Every row comes from one small tree of marks. Brackets hold a mark, then the marks that hang from it, in alphabetical order. Every link used is in the known rows. Which tree was each row made from?
Known rows:
{gepom keva}: -5.488  2.428  -1.687  -3.264  -4.079  -4.045  2.780  4.417  2.245  -6.263  -0.735  -3.896  -2.078  -2.656  -3.623  -5.493  0.771  2.685  1.325  1.920  0.072
{tutur dutilo {keva besop gepom guva}}: -1.466  4.135  -0.502  2.744  3.417  -1.222  1.994  -5.989  -4.762  3.034  2.342  2.695  -0.743  3.218  2.012  3.216  -3.195  -3.664  -2.144  -4.229  -1.878
{mumenu {keva besop gepom {guva tutur}}}: 0.834  0.034  -1.152  -2.403  -0.944  1.257  0.931  -1.947  -2.342  4.376  0.539  0.898  -1.582  -1.309  0.496  1.039  1.046  -1.245  0.703  0.148  0.856
{guva dutilo}: -3.683  3.378  -0.723  -4.108  -5.051  -0.776  1.330  2.029  1.677  -6.727  -0.782  -0.570  0.743  -1.644  -4.915  -5.557  1.460  6.718  -1.956  1.915  -0.910
{mumenu {keva besop gepom {guva dutilo tutur}}}: 2.803  0.825  -0.982  -2.641  -1.112  2.995  -0.799  -0.738  -0.810  4.519  -0.364  1.900  -0.981  -2.065  -1.749  2.059  2.675  0.129  -0.337  -0.136  -0.701
{gepom {keva {guva {dutilo dosidas tutur}} mumenu}}: 1.745  -1.825  -1.413  -0.053  3.725  1.111  -2.310  5.910  6.668  -0.275  -7.308  -2.391  -1.783  -7.131  -4.270  3.853  0.984  4.440  2.080  0.014  -0.185
{mumenu {keva besop {guva dutilo}}}: -1.468  4.989  -1.100  -2.617  -2.951  1.064  1.179  -0.856  -0.878  1.376  0.880  -0.096  -1.631  -3.054  -2.038  0.292  0.300  3.826  -1.103  -0.590  -0.977
{keva gepom guva mumenu}: -3.228  -0.218  -0.043  0.843  0.839  -4.445  1.022  -2.832  0.394  0.539  -1.137  1.122  -0.303  -0.255  0.857  1.782  -0.831  -0.167  0.452  -0.416  2.184
{dutilo dosidas {guva {tutur {keva besop gepom}}}}: 3.139  -0.744  -2.696  1.825  1.470  3.399  -3.314  1.614  1.628  1.130  2.123  1.977  -1.430  -0.838  0.508  0.950  0.188  -0.645  -0.173  -1.030  -0.490
{dutilo dosidas {tutur keva}}: -1.080  0.015  -1.922  -1.145  2.428  3.470  1.985  3.216  2.963  -2.248  -1.945  -1.436  0.286  -3.060  -2.012  -2.811  -0.022  5.024  0.703  -0.536  -1.494
{keva gepom {guva tutur} mumenu}: 0.112  -3.013  0.114  -1.207  0.806  -1.414  -0.133  -1.163  0.598  0.558  -3.226  0.630  0.720  -0.228  0.088  1.634  1.305  -0.533  -0.176  0.954  2.709
{dutilo {guva {keva besop mumenu}} tutur}: 3.355  -1.767  1.555  -0.656  -1.058  1.371  -0.903  4.202  0.481  -2.825  -1.352  -2.139  -0.710  -3.542  -0.051  -0.010  0.345  4.260  0.364  4.456  2.304
{keva mumenu}: -5.094  0.189  1.224  -1.338  -3.079  -4.013  2.865  -0.014  1.390  -5.006  0.838  -2.317  0.718  -0.234  -0.312  -5.066  -0.644  2.725  -0.190  2.419  2.244
{tutur {keva besop gepom guva mumenu}}: -1.408  0.935  1.482  4.371  1.509  -2.567  0.173  -5.754  -0.798  5.879  3.905  1.410  -0.362  1.246  5.144  3.524  -3.205  -5.362  -0.384  -1.998  0.662
{tutur dutilo}: -5.333  3.531  -0.862  -3.027  -1.151  -2.612  4.932  -0.229  -2.402  -7.695  -0.567  -0.958  0.118  1.950  -3.249  -5.480  -0.448  4.517  -1.880  -0.207  -0.315
{tutur {keva mumenu}}: -3.503  0.524  1.851  0.365  -0.676  -2.033  3.558  -0.201  0.955  -1.921  2.471  -3.199  1.096  1.218  1.086  -3.684  -0.273  -0.475  -0.067  -0.212  -0.172
{mumenu keva}: -4.671  2.486  -1.061  -4.240  -3.030  -1.132  5.299  1.685  -0.657  -3.392  1.209  -3.298  -1.593  -1.625  -2.605  -5.656  1.835  3.967  1.343  0.246  -0.044
{tutur {dutilo dosidas {guva {keva gepom}}}}: 1.523  0.716  -4.101  -0.103  3.112  0.943  -1.547  3.933  -1.151  -3.752  -3.945  1.205  -1.977  -0.186  -4.178  2.555  1.942  3.272  1.872  -3.168  -1.205
{keva besop gepom {guva dutilo tutur} mumenu}: 2.481  -1.438  1.544  0.244  -1.346  0.014  -3.257  -2.466  1.287  3.120  -0.476  2.655  1.437  -0.297  0.739  2.973  0.440  -1.161  -1.883  1.814  1.446
{keva besop gepom guva mumenu}: -2.645  0.456  1.012  2.913  -1.192  -4.921  -0.618  -5.760  -0.344  2.837  2.356  2.287  -0.611  0.013  3.609  2.143  -3.459  -2.119  -0.261  0.565  2.640

Which tree is each row?
3.405  -2.509  1.256  2.760  1.375  0.870  -1.297  -0.294  0.026  2.000  3.969  0.136  -0.612  1.079  3.012  0.670  0.367  -4.151  -0.771  0.688  1.351 -> {dutilo {guva {tutur {keva besop gepom mumenu}}}}
0.324  -0.842  -0.131  0.620  2.329  0.467  -1.517  -2.213  -0.466  0.309  -1.927  0.989  0.538  0.695  0.853  2.526  -2.748  0.863  -1.283  -0.125  1.547 -> {keva besop {guva {tutur {dutilo dosidas}}} mumenu}
1.205  -0.062  -3.730  -2.095  1.605  4.764  -0.619  5.648  2.564  -4.112  -1.784  -1.490  -0.923  -2.201  -3.693  -1.467  2.422  4.773  -0.357  -0.897  -1.183 -> {dutilo dosidas {guva {tutur keva}}}
-1.013  3.492  -2.556  4.234  4.923  0.203  -0.623  -5.076  -2.359  4.220  1.581  3.403  -1.288  2.140  1.985  4.806  -3.740  -2.881  -0.731  -5.759  -2.305 -> {tutur {dutilo dosidas} {keva besop gepom guva}}
-0.405  -0.997  2.625  1.246  -4.607  -3.252  -1.570  -1.392  -0.482  1.740  2.438  0.333  0.724  1.200  3.165  -0.174  -0.846  -3.190  1.689  2.633  1.397 -> {guva {keva besop gepom mumenu}}
1.668  -2.319  3.294  2.965  2.644  -0.037  1.438  -3.710  -3.136  2.778  3.585  0.056  1.459  5.403  3.928  -0.209  -0.715  -7.166  -1.284  -1.062  -0.226 -> {guva {tutur dutilo {keva besop gepom mumenu}}}
2.087  0.614  1.296  0.905  0.378  2.886  -0.036  -0.447  0.727  1.721  1.878  1.775  0.605  -1.214  0.076  -0.904  0.043  0.061  -1.612  0.703  -2.056 -> {guva {dutilo {tutur {keva besop gepom}}}}
-1.737  0.460  2.668  -0.692  -6.296  -2.563  -0.308  0.349  -0.114  -1.504  2.076  -1.820  1.290  0.337  2.153  -2.482  -1.305  0.244  0.648  3.698  1.358 -> {guva {keva besop mumenu}}
5.185  -4.827  0.126  -1.613  -1.480  3.417  -5.236  5.167  3.635  1.064  -4.842  -0.029  2.305  -0.730  -2.582  1.638  4.670  0.391  2.341  1.215  -0.848 -> {guva {dutilo dosidas} {keva gepom mumenu} tutur}
-1.265  1.525  0.218  -1.024  -6.050  -1.900  -1.062  -0.451  -1.506  -0.336  1.712  1.122  0.116  0.438  0.918  -1.933  -0.496  -0.388  0.882  2.308  -0.008 -> {guva {keva besop gepom}}
2.279  1.758  -3.250  1.706  1.177  0.488  -3.213  1.421  -2.080  -1.341  -0.443  2.469  -2.383  0.286  -1.244  2.973  -0.716  1.266  1.211  -2.014  -0.735 -> {tutur {dutilo dosidas {guva {keva besop gepom}}}}
3.105  -0.251  -0.802  0.895  -1.046  4.236  -4.137  0.340  2.404  3.165  1.839  2.622  1.324  0.068  -0.106  -0.174  0.647  -1.488  -0.841  -0.633  -2.669 -> {guva {dutilo dosidas} {tutur {keva besop gepom}}}
4.675  -3.167  1.406  1.246  0.903  0.554  -2.185  2.690  0.188  0.173  -0.940  0.139  -1.167  -2.774  1.286  2.258  0.502  0.769  1.668  3.453  2.506 -> {dutilo {guva {keva besop gepom mumenu}} tutur}
0.673  0.441  -0.262  -6.497  -2.097  2.464  2.281  4.434  -3.094  -6.358  -4.955  -2.470  1.912  1.900  -4.585  -3.670  3.573  3.400  -0.578  1.823  -1.342 -> {guva keva {tutur dutilo}}
2.009  -0.707  3.502  -0.416  -2.876  2.380  -0.570  0.274  1.514  0.920  2.873  -1.413  2.640  1.544  1.043  -2.462  0.811  -1.447  -2.142  2.161  -0.951 -> {guva dutilo {tutur {keva besop mumenu}}}
-1.829  1.372  -0.841  2.646  6.528  -0.079  1.997  -1.932  -0.425  0.712  -1.723  -1.018  0.028  1.637  0.238  3.774  -2.049  -0.235  -0.121  -5.579  -1.517 -> {tutur {dutilo dosidas} {keva guva mumenu}}
1.151  1.041  0.824  -4.556  -4.139  2.023  0.831  2.031  -3.835  -4.144  -1.537  -1.257  1.700  2.404  -1.754  -3.383  0.915  1.547  -1.511  2.992  -1.045 -> {guva {keva besop} {tutur dutilo}}
0.719  -3.691  1.834  0.178  1.184  0.152  1.529  -0.030  0.651  1.389  1.040  -1.445  1.826  2.584  1.806  -1.522  2.068  -4.516  0.124  -0.110  0.183 -> {guva {tutur {keva gepom mumenu}}}
1.163  -4.497  0.353  3.268  5.884  1.019  0.371  0.731  3.426  2.779  -0.679  -0.282  0.427  -1.191  1.632  0.936  -0.136  -1.260  2.320  -1.751  -0.024 -> {dutilo dosidas {tutur {keva gepom mumenu}}}
-3.553  1.687  0.660  1.114  -2.261  -5.445  -0.012  -0.352  2.007  0.461  0.850  -2.370  -2.463  -2.603  1.499  0.717  -2.915  -1.511  0.745  1.704  1.909 -> {gepom {keva besop guva mumenu}}
-0.519  -0.159  -1.257  4.533  8.347  -0.715  0.628  -3.568  -0.743  3.778  -1.338  1.099  -0.489  2.380  1.596  6.116  -1.650  -3.635  0.929  -6.856  -1.373 -> {tutur {dutilo dosidas} {keva gepom guva mumenu}}
1.394  -0.240  -0.867  1.797  2.769  2.546  -0.646  -1.812  -1.480  2.313  2.057  2.148  0.707  3.583  1.386  0.031  -1.211  -3.669  -0.559  -2.580  -2.139 -> {guva {tutur {dutilo dosidas} {keva besop gepom}}}
3.345  -3.134  3.137  -0.188  -0.820  -0.363  -0.765  -0.684  -3.259  1.163  -0.220  0.018  1.996  3.930  1.878  0.362  0.934  -4.798  0.450  1.939  0.790 -> {guva {keva besop gepom mumenu} {tutur dutilo}}
